Known rows, with every way that one mark hangs from another:
{Q {D J Y} E}: [ 3.73  1.19 -2.85  0.00  6.87  4.34  0.22  5.77 -1.11 -1.40  0.87 -3.61
 -0.66 -3.46  0.07  0.91  0.69  3.84  2.43  2.59]
{N {D {X {E J Y}}}}: [-2.61 -0.01  0.78 -0.95  2.49  2.66 -2.46 -1.60 -1.98 -4.26  4.36 -1.07
  2.20 -0.61  7.02 -1.11  2.86  0.30  5.12  4.80]
{N {D J X Y} E}: [ 1.60  0.44 -0.17 -3.57  8.58  6.43 -2.57  0.56  0.50 -1.38 -0.59 -0.43
  4.90 -2.39  1.62  0.49  6.93  3.92  3.73  4.01]
{E J}: [-2.13  3.72  0.90  0.81 -1.20  1.79 -2.57  2.79  0.36 -0.63  0.31 -2.04
  2.81 -0.82  2.54 -3.23  2.99 -3.83  5.95  2.76]
{X {D N Y} {E J}}: [-1.69  1.43  0.64 -1.30 -1.08  4.83 -4.07  5.01  5.61 -6.50  5.59 -1.86
 -0.57 -3.79 -2.94  0.67  3.62 -4.75  3.77  2.96]
{Q {D J N} {E Y}}: [ 3.73  1.08 -1.62  0.78  5.12  4.40  4.29  8.25 -2.55  1.23  2.57 -2.57
  0.01 -4.69  0.23  0.60 -4.47  5.27  2.50  2.06]
{X D}: [-3.31  4.82  3.30  0.68 -3.21  2.58 -0.29  2.05  3.38 -2.12  4.67 -1.00
  2.94  1.51 -2.23  0.35  2.40 -4.54  4.12  0.03]
{Q D}: [-2.37  2.93  1.62  1.79  0.69  1.25  2.94  3.24 -0.09  1.18  3.11 -2.48
  2.89 -0.73  0.35 -0.10 -0.26 -1.21  3.62  0.74]
{Q {D J X} {E Y}}: [ 2.01 -0.73 -3.54  1.76  7.07  3.99  2.01  3.15 -3.75 -1.03  1.43 -2.09
 -0.84 -1.06  5.37  1.43 -1.96  5.71  3.17  2.53]
{N {D X} {E J Y}}: [-1.98  2.68  1.33 -1.70  3.07  3.73 -1.26 -1.74 -2.77  0.20  2.08  0.85
  4.48 -2.59  7.05 -3.07  4.86  3.60  5.43  6.02]
{J {E Y}}: [-2.53  3.80  0.42  3.84 -0.30  0.61  0.81  0.82 -1.69 -0.67  5.85 -0.35
  3.37  0.74  0.21 -2.39 -0.31  3.55  2.88  1.22]
{X D {E J Y}}: [-2.71  3.31  1.46  0.22 -4.68  1.77 -3.16  1.07  0.76 -4.63  7.69 -2.20
 -0.91 -0.73  1.69 -0.99  1.37 -2.46  4.64  3.56]
{D {N E}}: [-1.34  4.92  3.00  0.13  0.76  2.33  1.81  4.99  2.96  2.09  3.73 -0.77
  4.26 -3.40 -3.22 -2.26  3.01  1.63  4.77  1.38]
{N D {E Y}}: [-1.31  5.63  4.21 -1.64  1.36  2.73  1.98 -0.63 -2.42  1.61  5.49 -0.27
  5.53 -3.00  0.97 -2.97  2.20  5.09  3.25  4.33]
{X D E}: [-3.70  3.64  3.64  0.86 -4.20  1.33 -0.34  1.38  4.29 -3.69  8.55 -1.94
  1.19  1.45 -2.54  1.73  3.00 -3.59  4.63  0.26]
{E J Y}: [-1.73  3.88  0.10  0.91 -0.44  2.19 -2.77  1.80 -2.42 -1.78  1.59 -2.34
  1.34 -1.64  3.85 -4.00  0.20 -1.32  4.01  4.41]
{X {E Y}}: [-2.36  3.00  1.11  1.44 -0.21  0.52 -0.88  0.57 -0.48 -3.49  7.26 -3.25
  0.58 -0.22  0.31 -1.81 -0.67  1.26  2.90  2.71]
{Q D E}: [-0.67  3.56  0.39  2.55  1.63  1.26  3.65  3.79 -0.78  1.19  4.65 -2.71
  0.87 -1.35  1.06 -0.48 -0.06  2.37  4.20  0.85]
{Y E}: [-1.25  3.66  0.13  4.59 -2.16 -1.33  0.93  2.40  1.19  0.70  4.50 -1.92
  4.73 -0.34  1.28 -0.99  2.56 -0.31  5.86 -0.72]
{X D {E J}}: [-3.56  3.40  2.44  0.29 -5.46  1.19 -2.76  1.69  3.54 -3.55  6.77 -1.80
  0.57  0.23  0.56 -0.17  4.43 -5.30  6.26  1.85]
{Q {D Y} {E J}}: [ 0.85  2.03 -2.45  0.77  3.91  3.23 -1.19  4.41 -1.16 -2.05  1.73 -2.87
 -1.43 -4.57  2.73 -1.99  1.68  1.57  3.73  3.91]
{X E}: [-2.81  3.49  2.09  1.66 -0.80 -0.26 -0.90  1.71  1.96 -2.69  6.18 -3.12
  1.77  0.51 -1.04 -1.01  2.15 -1.60  4.86  1.17]
{D J N X {Y E}}: [ 2.30 -2.42 -4.93  1.40  6.54  4.27 -2.31  5.95  3.08 -3.04 -0.80 -1.45
  3.18 -2.79  0.74  2.80  3.00  1.14  4.28  0.19]
{N {D J Y} E}: [ 2.79  3.16  1.60 -4.14  5.47  5.55 -1.49  2.47  0.39  0.13  0.64 -1.59
  5.45 -3.98 -1.15 -1.32  5.57  3.65  3.48  4.33]

Rows:
[ 2.28 -0.34 -2.34 -1.99  8.50  6.74 -2.98  4.97  3.17 -2.14 -1.13 -0.86
  2.05 -4.11 -1.63  0.53  4.78  3.20  3.71  2.85]	{D J {N E} X Y}
[ 2.01 -1.56 -2.73  0.75  7.20  4.70  3.29  7.31  1.02  0.56 -0.04 -1.55
  0.98 -2.07  1.86  3.00  0.12  2.69  4.98  0.16]	{Q {D J N X} E}
[-3.56 -0.65  0.05  2.26  2.19  0.38  1.06  1.02  1.39 -2.32  5.74 -2.18
  0.64  0.92  2.99  2.15  1.71 -0.46  5.17  0.93]	{Q {D {X E}}}
[ 0.39  2.22  1.56 -0.36  1.24  3.02  2.15  2.55 -0.22  2.00  1.72 -0.21
  7.95  0.92 -0.05  0.14  3.65  1.46  5.06  0.06]	{N {D {J E}}}
[ 1.09 -1.07 -2.88 -0.71  7.79  5.56 -5.09  2.58  1.23 -5.06 -2.58 -2.55
  1.63 -0.15  1.14  0.99  3.42 -0.79  2.82  2.50]	{D J X Y}
[-1.93  2.67  0.22  1.04 -1.28  0.81 -3.11  1.13 -1.35 -3.65  5.23 -3.31
 -0.37 -1.61  3.35 -3.44  0.73 -0.46  4.53  4.50]	{X {E J Y}}
[-3.23 -0.19  0.83  1.34  2.93  2.18 -0.42  3.23  4.09 -3.83  4.63 -1.27
  1.60  0.13 -0.40  1.68  2.39 -1.25  5.35  0.51]	{D N {X E}}
[-2.05 -0.90 -0.16 -2.25  4.94  4.37 -4.94 -0.68  1.21 -6.32  2.34 -1.55
  2.03 -1.59  4.85 -0.13  6.53 -1.54  4.83  4.73]	{N {D {X {E J}} Y}}
[ 1.47  1.18 -2.49  1.11  3.75  3.65 -2.87  3.78  0.91 -1.89  0.96 -1.55
  3.52 -0.47 -2.11 -0.22  3.02  2.06  2.99  1.18]	{D {J E} Y}
[ 0.15  0.88 -3.49  2.86  0.29  0.48 -1.15  4.00 -0.28 -0.12  2.51 -2.48
  1.91 -4.73  4.02 -0.48  2.78 -0.35  4.82  2.36]	{Q {D {Y {E J}}}}
[ 0.42  2.11 -0.76 -1.18  3.38  4.21  0.14  6.46  1.66  1.04  1.98 -1.46
  1.31 -7.86 -0.37 -1.68  3.43  1.56  4.29  4.41]	{Q {D {N {E J}} Y}}
[-0.22  2.74  0.01  1.65 -2.12  3.39  0.15  2.57 -0.01 -0.87  5.40 -0.01
  2.99  1.53 -1.51  1.11  0.52  1.76  2.96  0.35]	{X {D {J {E Y}}}}
[ 2.11 -1.87 -2.96 -0.23  6.48  4.32 -1.95  1.69  0.37 -2.47 -0.23 -1.01
  5.87 -1.39  3.95  2.33  5.41  1.61  4.47  1.15]	{N {D J X {Y E}}}
[ 0.40  0.21 -3.60  2.22  0.87  1.86  0.84  7.15  1.33  0.17  2.42 -1.97
  2.34 -6.58  1.51  0.23  1.38 -0.58  4.65  1.47]	{Q {D N {Y {E J}}}}
[ 1.56 -0.14 -2.80  1.11  4.04  2.99  0.77  4.77 -0.19 -0.01  1.77 -1.83
  2.67 -1.52 -1.31  1.51  1.55  2.62  2.62  0.96]	{Q {D {J E} Y}}
[-1.20  5.38  0.73  0.40 -0.62  1.81 -2.10  1.04 -2.01  0.88  3.27 -1.36
  1.96 -3.53  3.36 -5.41  2.84  3.04  5.09  5.22]	{N {E J Y}}
[ 3.15  2.37 -0.50 -2.24  5.99  5.93 -1.92  6.62  3.05 -0.55  0.06 -1.97
  2.81 -5.74 -4.58 -0.84  3.59  2.59  3.08  3.25]	{D J {N E} Y}
[-3.02  0.57  0.01  2.31  2.77  0.98 -2.24 -1.21 -0.52 -5.09  5.81 -2.04
 -0.19  1.51  3.29 -0.25  0.41  1.42  3.67  2.62]	{D {X {E Y}}}
[ 0.78  2.53 -0.99  1.16  4.98  3.14  0.87  3.68 -0.30 -2.00  3.91 -3.19
 -0.74 -3.16 -0.34 -0.10  0.36  3.31  1.89  2.42]	{Q {D Y} E}
[-3.42  0.52 -0.88  1.23  0.90  0.98 -4.21  0.39  1.64 -4.08  2.84 -2.22
  0.82  1.03  5.06 -0.90  5.08 -2.98  7.16  2.61]	{D {X {E J}}}
[ 2.17  0.26 -1.69 -0.96  5.52  4.49 -0.79  5.15 -0.17 -1.22 -0.44 -3.34
  1.23 -2.62 -0.84  1.09  0.60 -0.26  2.18  2.55]	{Q {D J Y}}
[ 0.52 -1.84 -1.72 -1.20  7.35  5.57 -1.97  0.74  0.20 -2.94 -0.27  0.27
  5.88  0.40  1.61  1.82  5.64  2.92  3.28  1.37]	{N {D {J E} X Y}}
[-2.95  3.06  3.64  0.13 -3.38  2.51  1.02  4.68  6.11 -3.43  8.68 -1.35
  1.55 -0.42 -4.71  2.43  1.48 -3.88  4.59 -0.56]	{X {D N} E}
[ 0.23  3.51 -0.40 -1.66  3.09  4.76 -3.39  5.15  2.69 -1.04  0.99 -1.37
  1.96 -6.58 -1.51 -3.38  5.05  0.48  4.56  4.63]	{D {N {E J}} Y}
[-2.88 -0.93 -1.16  1.49  0.97  0.51 -1.09  1.39  0.41 -2.02  3.65 -2.12
  0.09 -0.06  5.85  0.61  3.31 -2.06  6.97  2.38]	{Q {D {X {E J}}}}
[-0.30  1.89 -1.49  1.25 -2.23  3.25 -2.52  6.06  4.65 -3.17  4.07 -0.37
  2.17 -4.85 -0.91  0.97  3.75 -3.37  4.82  1.02]	{X {D N {Y {E J}}}}
[ 0.90 -2.31 -4.03  0.65  7.59  5.65 -2.37  5.10  2.95 -3.46 -0.78 -0.13
  3.11 -0.83 -1.70  2.21  3.27  2.17  2.94  0.66]	{D {J E} N X Y}
[-0.24  2.34  0.63  0.61  1.53  2.04 -0.16  1.38  0.54 -1.49  4.06 -1.52
  6.10 -2.68  0.99 -0.21  3.87  0.81  3.46  0.90]	{N {D {Y E}}}
[-2.80 -0.66  0.18  1.39  4.14  3.46  3.09  4.87  2.03 -0.01  1.63 -0.49
  2.47 -1.14  0.80  1.89 -0.09 -1.48  4.24  0.07]	{Q {D N X}}
[ 0.16 -0.49 -4.03  1.03  6.79  4.00 -2.38  2.73 -0.34 -3.64  0.51 -1.66
 -2.04 -2.57  5.73 -0.50  3.05  1.93  4.33  3.82]	{Q {D X Y} {E J}}
[-1.35 -0.15 -1.18  1.13  4.59  2.50 -1.09 -0.58  0.73 -2.97  2.65 -0.38
  5.89 -1.23  3.77  1.60  5.01  1.31  3.90  1.13]	{N {D X {Y E}}}
